What can hang from each mark
z_736: z_346
z_347: z_709
z_346: z_400 z_701 z_736
z_400: z_346 z_625
z_709: z_123 z_347 z_403 z_736
z_776: z_768
z_625: z_400 z_701
z_701: z_346 z_625
z_403: z_709 z_768
z_768: z_403 z_776

Every row comes from one small tree of marks. Brackets hold a mark, then the marks that hang from it, in the order of their numbers. Every link used is in the known rows. Which tree was each row made from?
Known rows
[z_625 z_400]: [  8  16  12   8  17 -12   4   4   4   0   3  -8   9 -10  -6   4 -18   8
 -13  -4  -4  -8   0   1  -6 -10   5  -5  19  24  -3   0  -8  12   9  22
  -7   2  -8 -19   3  18   8   1   0 -10   0]
[z_776 [z_768 [z_403 [z_709 z_123 z_347 [z_736 z_346]]]]]: [ -6  -6   7 -14 -12  -1  -4   3 -15  -2 -14  14   7  12  11 -26  20   2
  24  -2  -2  10  13   1 -20  -6  -4   4  15  -5 -16   2   3 -13 -10 -34
  -6  15  28  18   7 -23  -9   6  44   0   8]
[z_625 [z_400 z_346] z_701]: [ 13  -8  13  12  21 -15  -1  27   8  -6  11  -8  -7 -12  18  -1   3  19
 -12 -17 -13 -24  29  13 -19 -13  -2 -25  27  26   6 -12   6  12  -1  39
   4   5  -7  -6 -13  11   9  -6 -24 -23  -1]
[z_347 [z_709 z_123 z_403 [z_736 [z_346 z_400]]]]: [ 12  -6  -7   4  14   1   0   3  -8  14   4  18   2  -8  27  20   5  -7
  20  -2 -18 -17 -11 -10   1   8   6  -8 -15  12 -20  -4 -24 -19   8 -17
   1   3  23   2  -8 -15   7   5   0 -17 -30]
[z_776 [z_768 [z_403 z_709]]]: [  8   2  -1 -16 -18 -12  -6 -10 -25 -10 -22  -7  11  10 -10 -10  -4  -3
  -1   7  16  10  19  -1 -38  12 -12  22  21  -5  19  -7 -10   2   8  -2
   3   6  -9   8  13  11 -13   3  34  10  31]
[z_701 z_625]: [ 12  -4  11   9  13   7   6 -18  13   4  -1 -16  10  -1 -17   1 -15 -13
 -12  -1  -4   3 -11  -6   8  12  -3 -15   1  22  19 -16   0  20  13  28
  -4   9  -9 -21   1  30   5  -2 -16   4 -15]
[z_736 [z_346 [z_400 [z_625 z_701]]]]: [ 13 -29   7  13  39  -2   5  23   3  14  -4   5   9  -3   4  20  14 -13
  -1  -8  -8 -18  11  11  -5   1   0 -19  25  12   5 -12  -7   9   7  18
  10   7   9  16 -14  15  13   6 -56  -5  -8]
[z_701 z_346 z_625]: [ 24 -17   2   4   0  13   8 -25  16  12  -8 -22   6   1 -22  -6  -6  -5
  -6 -12   1   3 -15  -6   3  10  -6  -7  -6  15  23 -12   3   8  12  31
  13  19  -4 -16  -9  22   0 -10 -34   0 -30]
[z_709 z_123 z_347 z_403 z_736]: [-21  18  13   0  15   3   7  -6  26   6  34  10 -12   5   6  -9   2  12
   9   3 -14 -10  16  12  22 -21  20  13 -14  13  -9  22  20  -3  -7 -11
 -23  -2   9  -7  -3 -14  16 -13  29 -12 -11]
[z_403 z_709 z_768]: [  5   1   0   5 -19   7   0  15 -22  -8 -13  -1   4   7 -21   7  -4   1
 -10  -3   5  21   0  -1 -10  10 -19  23   9 -12   9 -16 -21  11   5  10
   4  15 -34  -3  15   5 -17  -3  -3  13  25]
[z_400 [z_346 z_701 z_736] z_625]: [ 19 -48 -10  25  -5 -11   6 -22  -2  -9  -8 -10  -7   1  -1  10  15 -21
 -18   5  -4  -7  19  14  -6  -2  39 -45   3 -22   5 -19  18  -5   5  39
  15 -12 -11   1 -17  10  -1   0 -70  10  -6]
[z_709 z_123 z_347 [z_403 [z_768 z_776]]]: [-28  30  -8 -19  32  10  -4   8  14  -3  25   2 -15   7   2 -11 -14  34
   0   3  18   5  15  -1   4   7  -9   4  -3   3  -2  29  22   1 -15 -32
 -12 -17  -3   9   4  -7   7  -7  28  -2   9]
[z_400 z_346 z_625]: [ 14 -19   4  22  10   2  11 -13  26   0   4  -5  -4  12  -4   8   7  -3
  -4  -1 -12  -9  32   3 -16  25  14 -31   8  12  13 -11  29   7   8  35
   9   9 -10  -6  -2  23   7 -10 -37  -5 -17]
[z_403 [z_709 z_123 z_347 [z_736 z_346]] [z_768 z_776]]: [-18  -3  -5  -8 -20  14  -3  31 -12   0 -10  20   0   0   4 -10   9  10
   5  -1   0  16 -22  -5  18   6 -18  -8  -8 -12 -21   4  -2  -4 -16 -28
   2   9  14  14  12 -25 -15   7  12   6   4]
[z_736 [z_346 [z_701 [z_625 z_400]]]]: [ 18 -35  -1   7  23   2  -1  -5 -18   2  -8 -14  10 -17  -2  -2  -5  -9
  -5 -15 -11  -5  -6   2   3  -1   1 -37  30  28  -2 -25 -17   6   9  28
   4  -1   1 -10 -15   7   3   4 -52   0 -15]
[z_768 [z_403 [z_709 z_736]] z_776]: [ -1  12  -3  -5 -51 -11  -1 -22  -4  -3 -21   9   4  -5  -3  -4  -3 -12
  -8  17  16  -7 -21  -6   6  12 -15  20  -2 -34   7   2   0   1   1   5
  16  -9  -7   8  17  10  -7  12  35   8  22]
[z_403 [z_709 z_347]]: [-11   0  16  -2   2   1   9   4  -6  12   4  14  12   6 -13  -2 -17  -1
   1  11  -2   9  -4  14  10   7   0  14   3   7  -4   4 -11  12  -1  11
   3  20 -10  -7   8   5  -6  -6  18  -8  15]
[z_776 [z_768 [z_403 [z_709 z_123 z_736]]]]: [ -8   5   3  -9 -26  -6  -6  -4 -15 -14 -16  -6   4   6  11 -15  19   1
   3   3   1   6   3  -5 -18 -10  -4  15  -1 -10   9  -6  -9  -2   3 -10
  -9   0   7   3  11 -11 -11  11  36   5  19]
[z_400 [z_625 [z_701 [z_346 z_736]]]]: [ 19 -28   2  15   3   2   7   0  14   7 -14 -22   0  -1   1   4  24  -9
 -10  -8   3 -17  -5  15   2 -23  16 -10  -6 -11  18  -6   8  -2   4  30
  16   4   2  10 -16   9  -1   1 -59   9   0]
[z_768 z_776]: [ -2  19   2   1  -3  -5  -3   1  17   2 -10 -11   8  -1 -18   7 -25  -2
 -12  14  18  -1 -11  -6   5  11  -5  -9  -2  17   8   8  17  17   1  12
   9 -19  -2 -10   9  24   7   0 -13   3  -2]
[z_736 [z_346 z_400]]: [ 24 -10   4  11  16 -12   1  10  -7  13 -10  11  18  -2 -16  18 -13 -14
   4   0   5   1  -2  -2 -12   2   0  -7  19   9 -12 -12 -15   6  14   2
  14   5   6  -2  -4  18   6   0 -28   2 -26]
[z_768 [z_403 [z_709 z_123 z_347]] z_776]: [-25  23   8 -23  11   1  -1  -1  -4  11  -1   7   8   6  10 -21 -15  11
  12  19  18  -1 -17   3   5  13 -14   3   6 -10  -4  17  -2  14  -6 -18
   8 -12  13   5   7  -4  -7  10  52 -15  23]
[z_709 z_347 z_403]: [ -8  17  10  -2  25  -1   8 -12  19  11  30  11  -4   9 -14  -1 -22  10
   4   6  -1  -3  32  13  -2   2  10  20   6  15   0  18  18   4  -5  -3
 -12   1  -7  -3   2   8  13 -19  25  -6   0]
[z_709 z_123 z_347 [z_403 [z_768 z_776]] z_736]: [-30  30  -8 -12   1   7  -2   5  22  -9  23  11 -22   1   4  -8  -3  25
  -2   5   5   5  14  -2  19  -4  -1  11 -15  -8  -3  29  28  -9 -19 -32
 -20 -12  -1  11   5 -11   9  -3  31   7   7]
[z_347 [z_709 z_123 [z_403 z_768] z_736]]: [ -4  17  -7   0  -6  13  -3   3   7  -7  15  -5 -14   3  14  10   9   4
   8 -11 -15  -1   2 -12  -1   4  -7  14 -19   3   2   4  -2 -14   0  -9
 -15   0  -8  -4   1 -20   0  -7  16  -7   0]

Which tree is each row?
[  6 -24   1  17  -7   8 -11  22  -2  10  -9 -10   9  -5  19   9  18 -26
  23  -4 -23  -8 -19   2  10  -7   0 -23 -12  21 -17 -15  -9  -8  -1  13
   8 -11  26 -17 -15 -30  -1  -2 -48 -17 -28] : [z_347 [z_709 z_123 [z_736 [z_346 z_701]]]]
[  7 -13  12  10  -6 -15  10   0   8  10   2  36   8  -8 -15   9 -10 -16
   4   0 -10   7   1   7  13  -6  14   0   3  -4 -29   0   1  -6   1 -13
   0  20  16   4  -5   9   9  -1  -5   1 -25] : [z_709 z_347 [z_736 [z_346 z_400]]]
[-10  18  -2   5  -3   8  -2   8  11 -13  17  -7 -17   8   3   3  16  14
  -2 -11  -6   1  17  -3   0 -20   1  20  -9  -6   7   2   9  -4  -4  -8
 -22  -6 -16  -2   3 -10   6 -10   9   8  -1] : [z_709 z_123 [z_403 z_768] z_736]
[-17   8   9 -18 -16  -6   1  -6  -8  -9  -4  11   3   6  12 -27  11   5
  11   2   0   8   6   7 -13  -9   0  18   0 -10  -5  12   2  -4 -10 -26
 -15  12  15   8   8 -14  -7   7  59  -1  25] : [z_776 [z_768 [z_403 [z_709 z_123 z_347 z_736]]]]
[ -4  16   1   7   3   9   1  -4  19   9  17  -4  -5  -3  23   9   7  -3
  12   4 -21 -17  -6  -5   9   0   5   4 -23  23   0   4  -2  -9   3   4
  -9  -5   9 -16   0 -17   6  -5  15 -21 -13] : [z_347 [z_709 z_123 z_403 z_736]]
[-16  10   9 -25  15  -2  -2   2 -16  -4  -2   1   9  15   5 -26  -2  12
  15   7  11  13  14   8 -27   2  -4  13  14   3   2  13  -6   7  -2 -24
  -8   7   9   7   7 -10 -12   3  56  -8  27] : [z_776 [z_768 [z_403 [z_709 z_123 z_347]]]]
[-10   6   3   0   7  12  -7  29 -21  -3  -6 -12   3  11  -3   2   6  12
  -2  -5   1  17 -14  -5  -8  -3 -15   8   1  -2   8 -11 -27  17   1   4
  -1   7 -20 -10  10 -10 -19   0  -1   3  16] : [z_403 [z_709 z_123] z_768]
[  8 -37  -9  14  13 -19   9 -23 -23  -5 -11  -1   6 -18 -12  25  -3 -32
 -21  11   9  -3 -16  12  10 -11  44 -25   0 -29   0 -11 -17   4  12  19
   7 -14 -10   3 -17  22   4  19 -60  21   8] : [z_346 [z_400 z_625] z_701 z_736]
[ -4  23 -18  -8  -3   1  -7  -1   6 -10   7  -8 -14   6 -15   4 -15  18
 -12   4  22   9  25  -9  -7  13 -16  15   4  -6  16  11  17   0  -4 -10
  -3 -17 -24  11  12  12   6  -8   5  17  13] : [z_709 [z_403 [z_768 z_776]]]
[ 18 -49  -7   6  18  -4   2  -8 -24   5 -12  -3  13 -15 -13  11  -9 -30
  -3  -5  -1   3 -11  -1   8   9   3 -26  15   8  -1 -27 -25   8  13  17
  14   1   1  -5 -23  18   4   8 -63   9 -25] : [z_736 [z_346 z_400 [z_701 z_625]]]
[ -3  22 -16  -5 -35   0  -3 -11  14 -16   6   5 -16   0 -14   6  -7   7
 -16   2  12   4  17 -10   5   7  -9  21  -7 -19  12  10  23  -9  -7  -9
  -7 -11 -21  12  14   7   8  -7   9  20  10] : [z_709 [z_403 [z_768 z_776]] z_736]
[-19  23 -11 -12 -22   0   3 -13  19 -14  20  23 -21  -2 -14  -4 -14  10
 -11   5   7  10  23   0  14   6  -3  25  -8 -18  -2  25  32 -10 -16 -24
 -13  -2 -12  15  10   4   9 -10  30  18  15] : [z_709 z_347 [z_403 [z_768 z_776]] z_736]
[ 23 -24   0   4  -5 -19   1  11  -9   5 -15  -5   3 -16  -4   8  -1  -6
 -17  -4  18 -10 -24  13   4 -34  13   0  -3 -20   4  -9 -17   0   5  15
  21   4   4   9 -25  16  -1   4 -45   4  -5] : [z_625 [z_701 [z_346 z_400 z_736]]]
[-11   5   3 -13 -16   3  -3   1  -4  10 -10  22   8   4  16 -19   7   1
  19  10   7  -5 -17  -1  12   3 -14  -1   5 -20 -20   8   4  -4 -13 -27
  11  -3  27  17   9 -20  -7  11  44  -8   3] : [z_768 [z_403 [z_709 z_123 z_347 [z_736 z_346]]] z_776]
[ 12 -28  -5   8   7 -16   4 -26 -24 -13  -7 -17   4 -28  -3   0 -13 -18
 -32  -2   0  -2 -31   4  15 -16  27 -33  14   0   3 -22 -23   4   9  31
  -1 -12 -10 -14 -15  18  -1  17 -36  12   7] : [z_346 [z_701 [z_625 z_400]] z_736]
[ 31 -24  -6   8 -15   2   3 -36   2   8 -19 -23   4  -5 -21  -6  -5 -13
 -19  -3  10   3 -33  -6   5  -7  13 -19 -12 -11  15 -16  -7  -4  13  24
  16  14   2  -7 -10  23  -8   2 -34  13 -24] : [z_701 [z_346 z_736] z_625]
[ -4   7   3 -15   5  -3  -7   2 -24  -8 -17 -18  10  13   9 -16   5   9
   7   4  14   7   7  -3 -36  -1 -10  10  14   2  12  -1 -11   8   4 -10
  -1  -2   6   1  11  -4 -14   9  35   2  26] : [z_776 [z_768 [z_403 [z_709 z_123]]]]
[-24   4  19   5  -4   6   9  12   0   6   6  13   5  -1   7  -5   4   1
   5   7 -17   6 -22  12  24 -15   8   7 -16   7 -15   5 -10   6  -5   2
 -12  16   8 -12   5 -16  -7   1  23 -10   5] : [z_403 [z_709 z_123 z_347 z_736]]
[  6 -21 -18   4  -5  14 -14  16 -17  -4   4  -3 -10   1  22  11  31  -9
  22 -16 -17  -2  12  -3  -1  -4  -7   1  -8   1  -7 -12  -7 -24  -8 -12
  -2 -11   3   3 -13 -42  -3 -11 -30  -1  -9] : [z_347 [z_709 z_123 [z_403 z_768] [z_736 [z_346 z_701]]]]
[-13  26 -17 -11  -9  12  -6   5  12 -10   9  -1 -13  -5  18   6   1   7
   0   3   1  -2  -9 -19  10  17 -14  -1 -25   1   2  11   6 -14  -7 -19
  -8 -14  -1   2   8 -16   2   2  18  -4   4] : [z_347 [z_709 z_123 [z_403 [z_768 z_776]] z_736]]
[-18  28 -14 -12  19   9 -12  10   9  -9  11 -14 -14   8  -1   1  -8  28
  -5   3  20   2  11 -11  -4   5 -14   1  -1   7  12  16  13   4  -7 -18
  -7 -27 -11   2   5  -1   4  -3   5   5   8] : [z_709 z_123 [z_403 [z_768 z_776]]]
[-18  11  17  -8 -11  -1   5 -10   0   7   5  14   2   5   8 -16   7   0
  13   4  -8  -1  -9  10  10 -10   2  22  -1 -23  -9   8  -6   6  -2  -9
  -5   8   5  -1   4 -16  -8   5  51 -13  10] : [z_768 [z_403 [z_709 z_123 z_347 z_736]]]
[ -2  19  -7  -6  27  15  -6  10   0   0  17 -11  -7  10  12   7  -1  12
  12  -7  -5  -2  11 -11 -19  15 -13   8  -8  15   8   3 -10  -3   2  -9
  -7  -4 -10  -9   1 -15  -2  -9  18 -15   4] : [z_347 [z_709 z_123 [z_403 z_768]]]
[  8  13 -10   3 -30   5   1  -8   5 -10  12   9 -12   0  -1  13   1  -7
   0  -6 -14   0  16 -11  -5  16  -8  28 -11  -6   9   1   2 -16   0  -4
  -9  11 -20   0   9  -5  -1 -11  21   1   6] : [z_347 [z_709 [z_403 z_768] z_736]]
[ 31 -17  -5   7 -18 -24   6 -17 -12   5 -21   2   9 -10 -22   9 -13 -12
 -16   2  19   3 -29   1   2 -21  25   0 -12 -26  -7  -7 -20  -8  16   6
  20   9   0   1 -15  24  -2   4 -33  10 -21] : [z_701 [z_346 z_400 z_736]]
[ 11  -3   8  17  -2   9  -5  20  12  16  -8  -4  12   0  17  10  12 -14
  24  -7 -25  -9 -22  -8   7  -1  -7 -18 -12  27 -20  -9  -3  -5   3   6
   4   4  32 -18  -1 -17  -1   1 -14 -18 -34] : [z_347 [z_709 z_123 [z_736 z_346]]]
[-18  14  -8  -8   4  11  -8  14  16  -2  15  18 -15   7   7  -9   3  22
   9  -3   3   5  20  -6  10  -2  -9   0  -5  -4 -15  20  30 -18 -20 -42
  -8 -10  14  21   6 -24   9  -6  15   9 -12] : [z_709 z_123 z_347 [z_403 [z_768 z_776]] [z_736 z_346]]
